Each row was made from one small tree. The marks that hang from a mark follow it in brackets, in the order of their numbers. Every link used is in the known rows. Write each row's tree.
Known rows
K_809[K_497]: [ 14  -5  25 -22  19  11  20  12   3   1  13  -5   2 -28 -12 -20 -19   5
 -14  -1  -5 -11  12 -10  19   6  16   3]
K_497[K_210 K_809]: [-40   0  28  16   8 -49   5 -25   8 -13  17   0   1  17  -9  -2   8   8
  -3   4  -3  44  22   3 -20  23  24  -6]
K_9[K_497 K_747[K_809]]: [ -2 -42  -3  11 -13  -8 -32  -1 -24  46  12  -6 -31 -23   7 -12 -26  10
  -8 -23   8  -1 -26  22 -12   5 -34  44]
K_7[K_809[K_463]]: [-20  -9  -9 -26  17  39  23   2 -13   5 -21  -7   3 -14   2  -2  18  16
 -13  11   4 -21  -2  22 -17   7  10 -44]
K_9[K_747[K_809]]: [ 21 -27  31   3 -31 -12 -24  15 -24  38  -3   5   3   2   7  -6 -36  20
  -1 -22 -18  13  -2  17 -20  25 -49  30]
K_463[K_809[K_747]]: [ 26   8 -19   9  10   7  25  30  22 -32 -16  36   4  30 -17  39   3  15
  29  33 -28 -11  -9 -28   8   5   2 -14]
K_497[K_210 K_809[K_463 K_747[K_9]]]: [-30  26  11   6  22 -40  15  -5   6 -32   4  -2  -6  18 -18  10  10 -23
   9  27  -8  34  31   7 -14   4  37 -21]
K_463[K_210 K_809]: [ 21 -25 -31  -1  25  20   0  -8  16  -9  -2   9  16  30 -27  19   3  29
   7  38  -8 -13  -2 -10 -25  20   5   4]
K_463[K_210 K_809[K_497[K_9] K_747]]: [ 21 -22 -22  -9  38  26   6   8  29 -39  13  11  12  20 -27  19 -20  21
  21  31 -22 -32  14 -30  -4  19  23   4]
K_7[K_210]: [ 15  21   4   4  17  36 -13  18   0   4  23 -12 -31 -19   4 -15 -16  -8
  13   5  20   2   2   1   4   1 -15  -2]
K_497[K_809[K_463]]: [-26   8   6 -30  16 -20  34 -14  12  19   3  -4  13  15  -5  13  14   1
 -13  31 -17  30   8  20 -16  17   7 -11]
K_7[K_9[K_747] K_809[K_497]]: [ 16 -30  14 -34  23  33  11  13  -5  25   4  -9 -19 -52  13 -25 -19  39
   3 -16  15 -22  -4  14 -15  11 -23 -39]
K_747[K_9]: [-13  28  -7  29  10 -20   2 -14 -15  -1 -24  -6  -7 -11 -13 -13   5 -32
  11 -13  31   6  -3   9  13 -23   7 -11]
K_463[K_210[K_497]]: [-11 -43 -37  -4  26  16 -37 -28   5  -4  27 -41  -6  -8 -13 -10 -12  -6
 -13   1  11 -12 -14 -10 -10 -11  29  28]
K_463[K_210[K_7 K_497] K_809]: [  9 -34 -33  22  27  44 -10 -28  36 -21  12  -3  -8   8 -32  29  18  30
   9  29  -5  -3  -9 -26 -30   9  26  31]
K_747[K_809]: [  6   5  29 -10 -16  -1 -20  33 -16  22   0   7   5   4  15 -12   4   5
   4   3 -15  -1  -2   8   8  30 -11  50]
K_497[K_9 K_809[K_463]]: [-59  15   7  -2   3 -17  19 -32  16  -9  10   1  11   9  -1   8  -7  -5
   4   4  -5  28  34  32 -30  23   1  -7]
K_809[K_747]: [ 11   4 -11  -9   7  -3  -1  22  11 -24   4   4  -7  19   9  24   1 -12
  23   8 -23 -14  -7 -27  22 -10  14  -5]
K_210[K_7[K_9 K_809] K_463]: [-21   2   8   9  -8  37   4 -39  50  15   1  -1 -40 -32  36  -3  65  52
  18 -28   0 -12  -5 -23   4  34  -6 -27]
K_463[K_809]: [ 19   5 -11  15   5   9  26  15  13 -15 -19  32   9  16 -24  22   2  22
  13  27 -12  -2  -5  -9  -7  12  -8 -10]
K_7[K_210[K_747[K_809]]]: [ 27   4  20   6   7  35 -34  32 -11  24  20  -2 -17 -37  13  -9 -40  -3
   1 -10  21   1  -5  11 -15   9 -38  31]
K_7[K_210[K_747[K_9]]]: [ 18  15   2  25  19  27 -25   9 -10  13   9  -7 -23 -44   0 -10 -39 -22
   5 -18  43   4  -6  11 -13 -16 -30   2]
K_210[K_747[K_9[K_497] K_809]]: [ -5 -11   2  27   1 -13 -35   1 -25  33 -14   6  -4 -44   4  -5 -26 -20
 -12 -32  36  -6 -24  24 -16 -14 -21  46]
K_809[K_463 K_497[K_9 K_210[K_747]]]: [  6   3  31  -7  11  36   1  16  -5 -39  15   2   5 -59 -30 -20 -58  -9
 -26   0  11 -10  68  30 -45   7  12   0]
K_210[K_497[K_809]]: [-42 -19 -14  10  17 -18   1 -26  14   1  20 -25 -11 -16 -10  -4  -9 -10
 -14  -8   0  22 -28 -13  11 -13  28  17]
K_809[K_463 K_497[K_9] K_747]: [ 13  19   6 -39  23  39  23  39  12 -46  15   0  -3 -21 -13   4 -34 -22
   7  23 -26 -30  44  -2   8  -2  26 -10]
K_9[K_463]: [ 10   3 -13  17 -23 -22 -12 -21  20   8  -1  -7 -11 -10   7 -32  11  34
 -13 -35 -14  -7  -3   4  12  10 -15 -30]
K_9[K_497[K_210] K_747]: [-10 -44 -12  37  -4 -13 -31 -23 -18   9  19  -9 -41 -29 -12 -12 -33   7
 -10 -28  26   7  -5  17 -32 -13 -15   8]
K_747[K_9[K_497] K_809[K_463]]: [-15  35  -7   5  10   2 -15  19 -34  24 -18 -10 -24 -30  -6 -26  15 -41
   1  13  30  -9  -8  40   9  -9   6  41]
K_809[K_497 K_747]: [ 24   0  13 -31  26   8  19  34  14 -23  17   0  -5  -9  -3   3 -19  -8
   9   8 -29 -25   6 -37  41  -4  30  -3]
K_747[K_9[K_497[K_210]] K_809[K_463]]: [-17  36   1  19   8  -2 -24  19 -37   8 -13  -9 -29 -33 -13 -33  12 -41
   1  11  35  -3   6  41   0  -6  14  40]
K_7[K_9 K_210 K_809[K_747]]: [ 17  19 -16 -28  46  67  -9  43   9  -4  24 -17 -56 -38  34 -11   5   9
  45  12  28 -32 -17  -4  10  -2 -12 -43]
K_9[K_463 K_747[K_809[K_497[K_210]]]]: [ 35 -26  36  19 -46 -32 -32   0  -5  35   6  -3 -10 -24   3 -53 -37  55
 -22 -58 -29   5  11  17  -6  39 -50   2]
K_210[K_7[K_9] K_463 K_747]: [ 12 -13  14  23 -21  25 -24 -36  54  24   8  14 -25 -54  32  16  15  38
   1 -43   6  -1  -1 -16 -28  20 -38  12]
K_9[K_463 K_497]: [-14 -11 -46  25  -5 -18 -20 -38  21  17  15 -19 -46 -35   7 -39  20  25
 -19 -35  12 -23 -28   8  19 -11  -2 -16]

Write each row's tree
[ 11 -23  35   2 -10   5 -27  20 -11  20   5  14  19 -40   9  -4 -50   7
 -18 -31   3  -9   6  13 -24  18 -27  50]  K_210[K_747[K_809[K_497[K_9]]]]
[-45   3  16  20   1 -60   4 -27  33 -20  18   2 -11  24   7   0  17  10
   9 -10 -29  27  11 -31  17  31  28 -22]  K_497[K_210[K_463] K_809[K_747]]
[ 14  39 -25 -16  19  12  14  29  -4 -27 -19  -3  -9   3 -13  18   3 -45
  17  33  -7 -14  12   6   8 -27  19 -23]  K_809[K_463 K_747[K_9]]
[ 12  26  23 -24  20  11  -9  28 -30  21 -11 -17   5 -27 -17 -38  -5 -29
  -8  18  11 -12  19  29   8  14  14  40]  K_747[K_9 K_809[K_463[K_210] K_497]]
[  9  32  30  17 -10 -30 -13  12 -15  27 -15  -8  -9 -34  -2 -63   4  -1
  -4 -36   2  -8   0  13  42  18  -3  19]  K_747[K_9[K_463] K_809[K_497]]
[ 10 -19   5 -37  27  48  -4   0   2 -11  21 -16  16 -45 -23 -14 -53  -5
 -30  10   6 -27  50  28 -44   8  10  11]  K_809[K_463[K_210[K_747]] K_497[K_9]]
[-56 -17  19  25 -14 -45   3 -49  10  10  12   4   9  15   5   7 -33  14
  12 -37  -6  41  19  21 -31  28 -28  -3]  K_497[K_9[K_747] K_809]
[ -3  21   0  43 -14  13  20 -30  59 -13 -17  27 -25   7   3  29  55  33
  31 -10 -27  -1  -3 -49  22  27   2 -14]  K_210[K_7 K_463[K_809[K_747[K_9]]]]
[-21 -15 -34 -20  37  37  -2  -2   2  14   8 -15 -44 -49  24 -17  28  19
  12   1  42 -35 -30  17  -5 -10   3 -28]  K_7[K_9[K_497] K_809]
[ -5   6   3  40 -11 -13  -7  -2  21 -41   0  18 -14   3 -13  -5   4  18
  10  -8 -12  -2  18 -27   5  21  12 -21]  K_497[K_210[K_463[K_809[K_747]]]]
[-38  12  30  66 -19  14 -33 -30  13 -63  20  11 -21 -11  -4   0   0   8
  27 -31  20  20  64   5 -47  20  13  15]  K_497[K_9 K_210[K_7]]
[ -1 -41   1  20  -6  10 -48  11 -11  15  10  -9   0 -56   0  -3 -53  -9
 -28 -35  11  -3 -32   1 -17 -14  -8  67]  K_210[K_497 K_747[K_809]]
[ 25  -1 -15  -4  22  55 -29  10  13  28  17 -17 -48 -77  34 -39 -14  43
   5 -35  43 -29 -19  23 -21   6 -50 -52]  K_7[K_9[K_463] K_210[K_747] K_809]
[ 49  16  -2  -9  25  51 -35  35   9  14  34  -6 -41 -62  19 -11 -40  -4
  18   2  45  -5  -1  17 -29 -10 -49   6]  K_7[K_9 K_210[K_747]]
[ 12 -26 -22 -19  18  54 -20 -15   9  -1  14 -23  -1 -28 -17  16  -9  -4
 -26  23   6  -6  15  18 -55  -9  12  25]  K_809[K_463[K_210[K_7 K_497 K_747]]]
[  2  32 -41 -12  28  14  10  20  -3 -24 -12  -8 -26  -9 -12  16   7 -50
  15  33   6 -21   0   9  12 -38  25 -17]  K_809[K_463 K_747[K_9[K_497]]]
[-13 -21 -28 -39  32  41  10   5  -4  -9 -10 -16   1   6   6  13  19  11
   1  22 -10 -36  -4   3 -10   4  26 -40]  K_7[K_809[K_463[K_210] K_747]]
[-52   4  39  35  -9 -39   6 -58  42  -6  19   3 -17  10   5   1  43  32
   2 -17 -15  48  26 -20 -11  45  22  -6]  K_497[K_210[K_7 K_463] K_809]
[ 45  -3   6  -5 -28  -8 -35  16   8  33  11  -3 -27 -28  22 -35 -15  38
   8 -26  -5  -1   0  24 -15  20 -60   0]  K_7[K_9[K_463 K_747[K_809]]]
[-19 -12  22  30 -34  -6 -31  -5 -13  -1   5   8   1  -4   8  -9 -45   8
  16 -42   0   7  24  23 -28  23 -41  25]  K_497[K_9[K_747[K_809]]]
[-12 -10  12  43 -50 -21 -39 -21   2   4   4   4  -7 -12  13 -32 -38  31
   7 -67  -9   1  21  26 -20  31 -51   4]  K_497[K_9[K_463 K_747[K_809]]]
[  2   7  42  -5 -17   0 -18  26  -4  12  12   3   3 -22  10 -40 -15  17
  -3 -23 -17 -13  17   8  18  40  -9  43]  K_747[K_809[K_497[K_9[K_463]]]]
[ 27 -11   3 -60  37  47  14  13  -1   1  19 -25  10 -28 -28 -17 -20  -2
 -33  41  -8 -24  36  16 -17   8  26   3]  K_809[K_463[K_210] K_497]
[-46 -22   4  -3  -1 -21   0 -48   8  10  16 -10  14  15  -5   9 -33   8
  -1  -8  -8  32  35  39 -56  30 -21  -3]  K_497[K_9[K_747] K_809[K_463[K_210]]]
[ 12  25  -6  19   6  32  -1   9  24   5  11   3 -32 -18   1 -16  -5  14
  15  -2   5  -5  -7 -18  22  20 -24 -20]  K_7[K_210[K_463[K_809]]]
[ 13 -13 -55  10  42   8  -2  -5  17 -24  -6   6  -4  30 -26  27  10   1
  27  37   0 -26 -17 -22  -1  -5  22  -1]  K_463[K_210 K_809[K_747[K_9[K_497]]]]
[-27 -14 -24  45  -8 -24 -22 -47  12  30 -17  -1 -16 -56   7 -14 -16  -8
 -21 -62  33 -16 -31  -3   8 -14 -20  -8]  K_210[K_463 K_747[K_9[K_497]]]
[-17 -10 -35  44  -8 -24 -34 -36  16  -6  21 -17 -52 -38  -2 -47  16  24
 -19 -37  20 -14  -8  10   6  -7  10 -17]  K_9[K_463 K_497[K_210]]
[  5 -31  29  -4  13  60   9 -18  13  15  -6   9   2 -52   5  29   5  36
 -22 -17   7  -7  12   8 -55  11  -5   2]  K_210[K_7[K_809[K_463 K_497]] K_747]
[-23  -9   9  74 -34 -21 -54 -32   9 -45  13   9  -7 -37  -2 -29 -45  20
  -6 -72  23   2  46  22 -50  13 -18  -9]  K_497[K_9[K_463] K_210[K_747]]
[-25  25  -5 -22  26 -32  34  -7  13   2  -6  -4   4  23  -4  23  16 -24
   9  31 -18  23   2   6   7  -1  20 -20]  K_497[K_809[K_463 K_747[K_9]]]
[-39 -18  22   6  20  23  12  -9  -9 -22   0  -6  -2 -34  -3 -27  -8  24
  -4 -28  15 -22  19   3  -4  19  26 -33]  K_7[K_809[K_497[K_9 K_210]]]
[ 20 -14  -2   1  -1   6 -42  20  -9  17  27  -5 -48 -42  12 -22 -20   8
  13  -4  28  -2  -1  26 -28   2 -31  29]  K_7[K_9[K_497[K_210] K_747[K_809]]]
[-15 -13  -2  47 -42 -20 -29 -37   8  -5   4   0  -8 -13   6 -26 -40  29
   5 -68  -2   3  22  23 -24  16 -45 -20]  K_497[K_9[K_463 K_747]]
[ 22   5   8  28 -24  26   8 -25  60  10  -3  27 -34 -15  10  18  35  59
  26 -12 -18   7   3 -27 -12  39 -38 -10]  K_210[K_7[K_9[K_747]] K_463[K_809]]
[ 29 -45 -30   6  23  19 -13 -10  15   0  -5  16  27  10 -25  30 -23  31
  -7  21   1 -15  -7  -4 -49  13 -12  13]  K_463[K_210[K_747] K_809]
[-58  -7 -18  16  11  -2  -3 -30  15 -20  22 -23 -11 -25 -14  -6 -23 -20
  -8 -10   6  20   0   9 -10 -10  24  15]  K_210[K_497[K_9 K_809[K_463]]]
[ 36   5  -2  -7  24  15  40  39  24 -32  -7  33   6  10 -25  24 -10  17
  19  33 -32 -19  -1 -35  22   9  13 -13]  K_463[K_809[K_497 K_747]]
[-22   5 -50  38  15 -28 -25 -51   1  13  -6 -30 -35 -28 -10 -42  19 -12
  -5 -33  42 -16 -22  16  17 -26  11 -16]  K_747[K_9[K_463[K_210] K_497]]
[-62   7   3  30 -16 -53   1 -58  34   0  14  -1   2   7  12 -18   3  26
   4 -44 -10  26  16  16  -5  31 -11 -21]  K_497[K_9[K_463] K_809]
[-22 -43 -25  39 -14  -3 -35 -36  25  12   7 -14 -13 -68   1 -13 -43   3
 -37 -66   9 -13 -40 -25   7 -15  -8  13]  K_210[K_463 K_497 K_747]
[-32  15  -5   3  14 -60  21 -26  23   7  -2  -4  -2  26   6   8  22  -5
  14  -5 -19  24 -14 -12  27   4  14 -24]  K_497[K_809[K_747[K_9[K_463]]]]
[ 36  14   6 -59  31  37  33  50  10 -27  10  -4  -2 -17 -15   7 -20 -18
  -6  42 -34 -29  28 -10  18  -7  31 -13]  K_809[K_463 K_497 K_747]
[-19  11  -2 -36  21 -22  33   0  20   2   6  -1   8  29   1  29  14  -8
   4  37 -33  21   4   1   0  10  17 -15]  K_497[K_809[K_463 K_747]]
[-39 -12  20  70 -43 -23 -41 -38   5 -37  12   6 -18 -18  -4 -27 -45  16
  10 -68   9  11  48   7 -31  28 -23 -13]  K_497[K_9[K_747] K_210[K_463]]
[-20  -5  36  49 -35  -4 -46   1 -22 -35  12   9  -8 -12  -9 -19 -53   5
  12 -35   9  17  60  34 -56  28 -24  20]  K_497[K_9[K_747[K_809[K_463]]] K_210]
[-40 -45 -24  18  23  46 -37 -56  18 -16  27 -36 -17 -16  -1   2  14  16
   3 -18  17 -11   0 -10 -30   5  34  25]  K_463[K_210[K_7[K_809] K_497[K_9]]]
